Each row was made from one walk, in order. Every step used is in the known rows, and no mark comes twice. Write each row's walk.
In the rows, 100 means zero.
Known rows
C-R-J:  88  96 102  92  97  90  97 105  97  95  99  94 104 110  90  96  99 121 100 103 107  97 128  99 127  90  89 109 109  99 100 116 104  84 111 115 100  96 118  84 103 117 106  87 101 106 108 127 107 107 118  90 100 106 114 111 104 103  92 142 103  97  87 102 101 103
J-R-N: 129  98 100 101  95 112 107 104  98 100 102 107 101 106 106  97  91  93 129  97  95  88  97 107 109 110  89  87 105 107 104 104 116  91  97 102  95 106  75  88 103  96 108 100 101 101 100 132  98  93  59  88  99  91 107  97  84 110 103  58  95  98 115 106 104  99
F-V-S-N-R-H: 105 103  90  94 101 107 105  82  91 104  95 103 100  82 102  98  97 105 110  91 101 106  95  93  84 106 105  98  94 101  99  91 103 109  92 106 101 115  88  98  99 121 104 109 104  94  97  24 109  96 105 102 110 104  98 110  94  90 112 111  95 101  89  94  97 101
F-V-S:  99  97  98  97 103 103 104 107 109 103 100 107 112  94 100 100  94 114 112  99  83  99  83  84  87  96 110  96 109 107 119 104  91 101 104  94 104 119 103 109  98  82  83 113 103  98  88  71  94 106 129  98  99  99  97  96 122  93 115 104 102 107  78 112  96 112
C-F: 102  92 108 101  99  93  99 100  93 106 106  90 105 108 101 103 101 105  72 102  95 106 102 104 110 102  98 113  99  90  80 103 120 100 105  96  99  92 102 107  97  89 100  80  99 106 105 122  99 104 100 116  94 120  98 103 104 105  90  97 105 100 119 105 102  98
V-F: 101  94  99 101  90 105  92 101 104 113 103 112  95  89  79 104 102 121 109  98  81  98  95 101 101 108  96  93  81  82  84 104  87  93  97  92 102  88 115 102 101  93  97 111  98 101 105 100 102 103 122  89 102 101 106 108 119  88  95  92 105 102 105 119  96 106
H-R: 117  95  94 103  94 104 105 108  84  99  97 107  97  80 104  96  98 101 123 107  89  90  99  96  97  97 104  84 102  70 105  97 104  84 110 111 101  87  90  99  96 110  93  87 101  99 102  87 108 101  96  89  92 108  97  97 102 122 104  86  98 100 103 112 107 101
V-S-N-F:  66 103  92  99 102 108  96  85 108 119  99  89  98  98 101  96 109 113  84  96  87  88  86 110  65 106 121  99  72  80 109  65  84 105 102  93 102  95  96 104  93 112  95 114 105  98 106  74  90 105  79 112 107  98  86  89  91 105  90  87 106 107  93 130  93  97
S-N-F-C-R-J:  73  99  98  98 101  89  98 104 105  83  98  85  97 117  97  96 111 102  83 106 117 104 132 107 111  91  96 114  89 118  92 101  89  95 104 108 100  90 117  87 100 116 103  99 101 103 111 123 109 104 108  95 108 100 107 106  99  97  81 148 107  96  83  89  99  96
F-V: 115  97 107 104  97 100 106 103  98 106 104 105 100 102 108  96  97 110 116 101  96 109  94  89  99  94 103 103 120 117 111 115  94 102 106 100 105 107 106 106 104  82  95  96  99  97  94  70  94 106 121 100  95 113 101 102 115  98 113 116 103 100  85  82 105 108
S-N-F:  77 102  96 103  97 106  96  85 100 121 102  89  90 104 100  96 111 107  85  96  93  92  92 113  76 110 119 105  76  82 104  77  87 106 105  96 102  84  98 100  96 108 105 102 104  99 109  72  91 106  68 113 104 105  89  96  85 109  86  93 106 103  99 113  98  93
F-V-S-N:  88  98  93  97 101 113 108  98 111 102  98  92 101  91 107  93 104 119 114  94  80 100  81  94  89 105 115 103  74 106 115  84  99 111 100  97 110 114  87 108  97  91  86 116 103  94  95  60  95 103 119  94  97 107  91  97 114  81  98  99 105 108  66 108  98 104
R-J:  86  98  98  96  94  98  97 109 100 106 101 103 101 102  88 102 100 120 113 101  93  99 122  92 114  95  91 114 110  99  92 118 107  93 107 101 103  96 114  87 104 105 109  89 104 108  96 108  98 107 115  86 105  98 109 100 100  99  93 123 102 102 104 105 102 106
H-R-N-F-C: 107 106  93 113 100  99 106 103  98  84  97  99  91 107 102 101 106  76  92 109 113 103 106 104  73  98 104 100  98 104  95  94  79  96  93  95  93  89  90 102 100  93  91 102 100  97 100 121 100  98  76 100 108  87  92  82  90 105 102  88 101  98 118  91 102  92
H-R-C-F-N:  88 104 108 101  98  92 106 104  97  80  98  89  96  98 109 109  93  84  77 101 106 111 102 113 120  92  89 107 106  86  87  92 111 101  94 103 100  98 100 106  99  84  91  87  99  96  88 153 106  98 116  99  89  94  93  83  99  86  94 114 100  98 120  78 102  96
V-S-N-R-J:  60 104  94  91 102 104  95  97 112 106  91  97  99  80  93  95 103 108 109  99  94  85 114  89  99  98 100 104  85  85  99  92 117 106 108 109 103  98 100  91  99 128 114 102 105 100  98  93  96  97 114  88 107  90  99 115  89  95  85 114 102 105  84 105  96 102
F-C: 116  97  95 109 100 100 101 117  96  88 105 105  96 102 105 106 106  80 104 108 107 117 101  93 107 100 100 121 116 111 102 121  97 100 102  75 102  90 102  99  98  69  97  98  98 101 105  98  96  96 108  98 105  91 102  90 110 101 104 112  98 102 105 105 107 103
H-R-N: 128 102  92 104  93 110 118  99  90  91  95 107  95  91 100  96  91  98 121 100  97  89 100 101  82  99  97  88  94  78  98  95 105  84  96 119  96  97  63  93 100 106  93  88 104  98  99 123 102  97  84  84  92 101  95  86  94 103 107  67  99 101 116  98 104  96
N-R-C-F-V-S:  99 100 106  96 110  91  97 102 111  97  97 101 114 101 100 102  99  95  83  99 103 105  88  89  91  93 104  95 101 111 105  98 103 108  97 101  99 117 107 119  98  94  91 107  96 101  92 113 102 100 129 110  93 101  94 102 117  88 105  92  99 101  89  96  93 102
R-C-F-V-S-N:  92  97 102  95 103 106 107  96 112  96  98  87 102 103 109  96 108 104  90  92  88 112  84  97  96 101 107 101  68 121 105  77 108 115  91 100 108 116  92 112  95  95  84 114 100  98  92  97 100 102 120 102  93 106  87  92 119  76  93  90 102 104  77  98  93  97
V-F-C-R-N: 128  97  98 104  97  98 108  99 105  80  98 100  99 108  92 100  98  95  92 102 113 106 108 110 102  99  89 100  86 104  92 105  91  83  89 104  95  98  90  93 102  92  91 105  95  96 109 156 108  95 105  91  99  92 108 103 110  83 100  95 105  97 105  96  96  96
V-F-N:  64 103 100  99  91 104  99 104 106  95 100 101  90  80  94 112  89 114  99  99  84  97  95 111 111 100  94 102  98  77  85 103  89 102  94  86 104  96 109  96 103  72  88 116 100  93  90 112  99 102 137  84 105  84 103  99 107  79  95 130 112 103 103  96 101 109
J-R: 124  94 101 101  98 108  93 117  95 106 107 108 104 101 110  99  99  96 130 102  87  88  92 103 131 109  95  81 114 105 110 115 112  97 108  91  99  95  96  95  99  98 111 102  98 103 107  94 101  97  64  97  98  97 112 109  89 125  97  76  89  97 104 123 106 106
N-R: 105 103  99 100 103  98  91  96  96 119 100 109  98  77 102  98  99  93 107 104 107  87  94  93  94 102 105 103 110  62 107 111 113 101 115  99  98  82  97  96  99 111 117  89 100  99 111  83  95  96  94 107  97 102 101 119  88 120  99  91  96 103 101 111 104 100

Write each row's walk
 52 112 105  95 102  88  93  99 105  95  95  90  97  89  97 103  93 103  89 103 107  93 127 100 115  91  88 116 112  84  79 106 121 107 107 108  97  92 109  95 107 111 115  86 103 100  94 127 101 103 122  96 108  92 103 114  79  97  85 146 106  99 107  79 101 102 -> C-F-N-R-J
 74 110 101 100 104  99  95  98 100 105  96 104  95  67 107 105  90  88 102 105 108  86  95 102 100  97 102 109 116  61 109 105 110 105 109  94  99  85  91  93 101  94 112  96 101  91 100  95  95  92 106 102 101  87  98 113  77 107  98 119 101 103  99  96 106 103 -> F-N-R
 80 105  99  95  98  97  91 100 101 109  96 105  99  88  86  99 100 108 112 104 105  86 122  89 109  96  92 112 111  85  91 112 115  97 113 108 100  88 111  89 104 122 121  88 104 105 102 101  99 101 109  91 106  95 107 117  86 109  90 118 100 101 101  99 100 105 -> N-R-J
 99 105 100 103  98 105  97  96 102 113 103 100  97 114  98  98  98  98  96  98  98  83  99 116  83 110 103  84  97  94  99  87  87  94  99 102  91  97  86  96 103 110 110 102 101 102 101 121  93 100  45 108 107  89 100  92  71 121 100  60 100  97 124 109  98  95 -> J-R-N-F
142  95 104  99  99 107  93 116  97 101 105 117 102 111 100 104 104  74 120  97 106 104  91 102 134 106  89  90 116 119 114 112 104  97  98  89 102  99 103  93  98 100 112 102  94 110 102 131 100  93  73  95  88  86 109  93 104 111 101  55  82  96 108 115 102  97 -> J-R-C
117  98 117 104 101  89 104  98  99  95 105  97 102 126 101  99 102  95  80  97 109 122  99  97 110  92  93 105 107 132  91 109 105 107  94 102 102 109 115 114 104  84  93  88  91 104  94 121 100 108 124 111  87 118  99  96 121  89 105  98  99  95 104  68 100  98 -> R-C-F-V
 84 102 104 105  98 102 102  89 104 113 103  90  91 110 109  91 106 112  96  97  97 102  92 103  78  98 115  96  91 118 105  86  78 112 104 103 104 100 105 110 103  98  96 106  99  94  97  58  93 111  98 108 102 117  91 100 101 101 100 110 109  99  85  79 101  99 -> S-N-F-V
 92 103 108 106  98  96  99  93 102 114 104 100  95 113 106  96 100 108  94 100 104  99  96 100  79  93 110  95 111 111 103 100  73 104 108 100 101 101 114 109 104  93  96 100 100  98  96  68  92 111 100 112 101 111  98  99 103 111 109 111 106  97  93  83 102 103 -> N-F-V
141  95  91  95  96 111 102 105  80 104 104 113 103 101  96 104  94 101 125  95  91 104 104 103 123 113  88  85 115 116  99 114 107  95  94  96  97 112  96  88 101 111 110 103 104 106  98  49 112  94  64  98 110 100 116 102  91 111 114  94  89  96 118 109 104 103 -> J-R-H
129  92 113 101 101  93  93 110  95  96 107  98 106 123  99 104 106  80  82  99 105 109  98 108 135 104  83  93  98 115  85 103 125 102  95  96  97 100 105 107  98  98 108  87  92 112 103 159 106  96  80 112  88 106 102  99 104 106  88  66  91  94 124 102  99  93 -> J-R-C-F
102 106 108 106  99 100 101  96 105 108 103 100  97 119 108  93  95 102 105  97 102  93  96 105  80  95 104  84 108 127 105  92  77 102  98 109  96 109  96 107 108  96 101 105  99  97  94  93  91 105  78 104 104 100 100  99  89 110 109  86 103  95 101  74 101  99 -> J-R-N-F-V
 92 104  99  99 106 105  98 102 115 103  99 103 111 106 103  97  93 107 109  97  89  88  87  97  74  99 109  76  98 117 115  86  77 101  96 104  96 123  95 112 102  97  91 120 102  98  89  94  92 103  91 104 106  90  98  93  98 100 110  78 101 102  92 108  93 105 -> J-R-N-F-V-S
 85  99 102 100 102  84  94 110 104  84  98  94 102 118  90  99 107 105  86 110 121 104 134 102 116  88  93 112 108 114  95 112  85  90 104 106  96  89 126  90 102 113 106  95  99 104 109 133 107 105 114  99 109  96 111 106  99 106  87 148 106  96  92  91  99  99 -> N-F-C-R-J
120 101  90  96  98 103 101  86  81 111  99 114  98  85  91 104  94  96 109  96 107 105 104  94  94 106  97 104 117  84  93 111 108  98  97 100  97  99  96  89  99 120 116  92 102 102 105  46 107  92  86 105 110 104 105 109  90 109 116 103  91  99 116 102 101 100 -> N-R-H
116 101  88  95  98 111 104  82  85 109  96 104  95  83 100  98  99  99 104  93 104 105 100  98  95 110 101 105  93  91  94  95 114 105  94 102 100  99  86  89  97 128 115  98 103  98 105  32 109  93  84 103 107 107 100 112  88  99 106 103  93 100 104 100 100  95 -> S-N-R-H
126 101 102 100 103  97  91  97  97 111  98 116  97  94  92 103 105  71 106  99 120 102  91  94 106 101  98 107 110  84 111 111 110  98 101  94 100  87 104  94  98 107 113  91  93 105 109 126  97  92  90 105  86  93 100 101 100 105 103  69  88  99 107 108  99  95 -> N-R-C
128  95  92 101 101  92 103  95  82  88 101 101 102 114  95 103 102  94  80 102 120 121 117 109 103 101  97 105 108 114  95 111  81  87  92  99  93 101 111  91  97 112  99  98 102 104 110  72 117  96  89 112 112 110 111  99 100 104 117 131  97  93 108  97 100  95 -> N-F-C-R-H
112  96 108  97 108  96  97 111 111  93 103 102 118 111 102 101  99  95  97  97  91 104  89  92 108  98  98  83 102 130 107  99 101 105  94  99  99 125 109 118  99  90  88 111  96 104  88 120 100 100 115 105  93  99  99  96 119  93 105  87  95  99  93 105  94 105 -> J-R-C-F-V-S
109  98 103  98 105  94 102 106 105  87  96 100 112 103 101  99  99  99  92 100  93 107  91  89  92  91 102  84  97 112 104  89  98 101  95 110 101 122 105 120  97  95  79 106  98 100  88 112 104 102 132 101  89 107  90  89 124  86 110  87  97 101  90 100  94 103 -> H-R-C-F-V-S
 97 104  96 111 103  96  95 110 100  96 105  99  93 110 101 106 111  81  92 110 110 112 103 100  87 100 108 115 108 109  97 105  77 102 101  77  97  87 112 104  99  85  98 103 100 103 107  95  94 100  86 112 110  89  98  86  97 111  98 109 100 100 108 105 102 100 -> N-F-C
 84  97 104  95 102 107 108  94 111  99  99  82 105  97 112  94 106 116  93  95  82 105  84  96  91 102 112 101  70 112 104  77 111 114  98 101 109 112  88 115  95  93  85 111 102  95  93  78  99 105 122 102  97 112  88  99 115  79  90 101 108 106  75 104  96 101 -> C-F-V-S-N
127  99  99 104 102  96 113  98  99  78  99  98 102 111 101  99  96  90  93 104 121 106 106 106 102  97  95 112 104 102 103 112  98  83  95 104  95  98  80  91 100  90  94  94  99  97 107 151 103  94  94  95  96  97 106  96 103  94 106  96 101  98 102  95 101  95 -> F-C-R-N
 84 105  96  96 106 106  97  89 110 110  94  99 100  69 112  91 102  96 108 100  99  87  82  90  85 104 116  95  85  81 114  86 112 115 106 105 104 101  88 104  97 114 105 110 102  92 103  59  97  95 107 102  99 100  90 118  94 100  98  94 100 106  70 107  99 100 -> F-V-S-N-R
 87 103 108 100 100  91 104 105 100  86 102  91  97 107 104 111  94  88  68  99 103 117 100 113 122  96  88 119 111  94  89 102 116 105  92  89 102 100 104 103 102  73  96  90  98 100  89 153 100  99 115 106  92  91  97  84 101  84  93 117 103  99 121  83 101  98 -> R-C-F-N
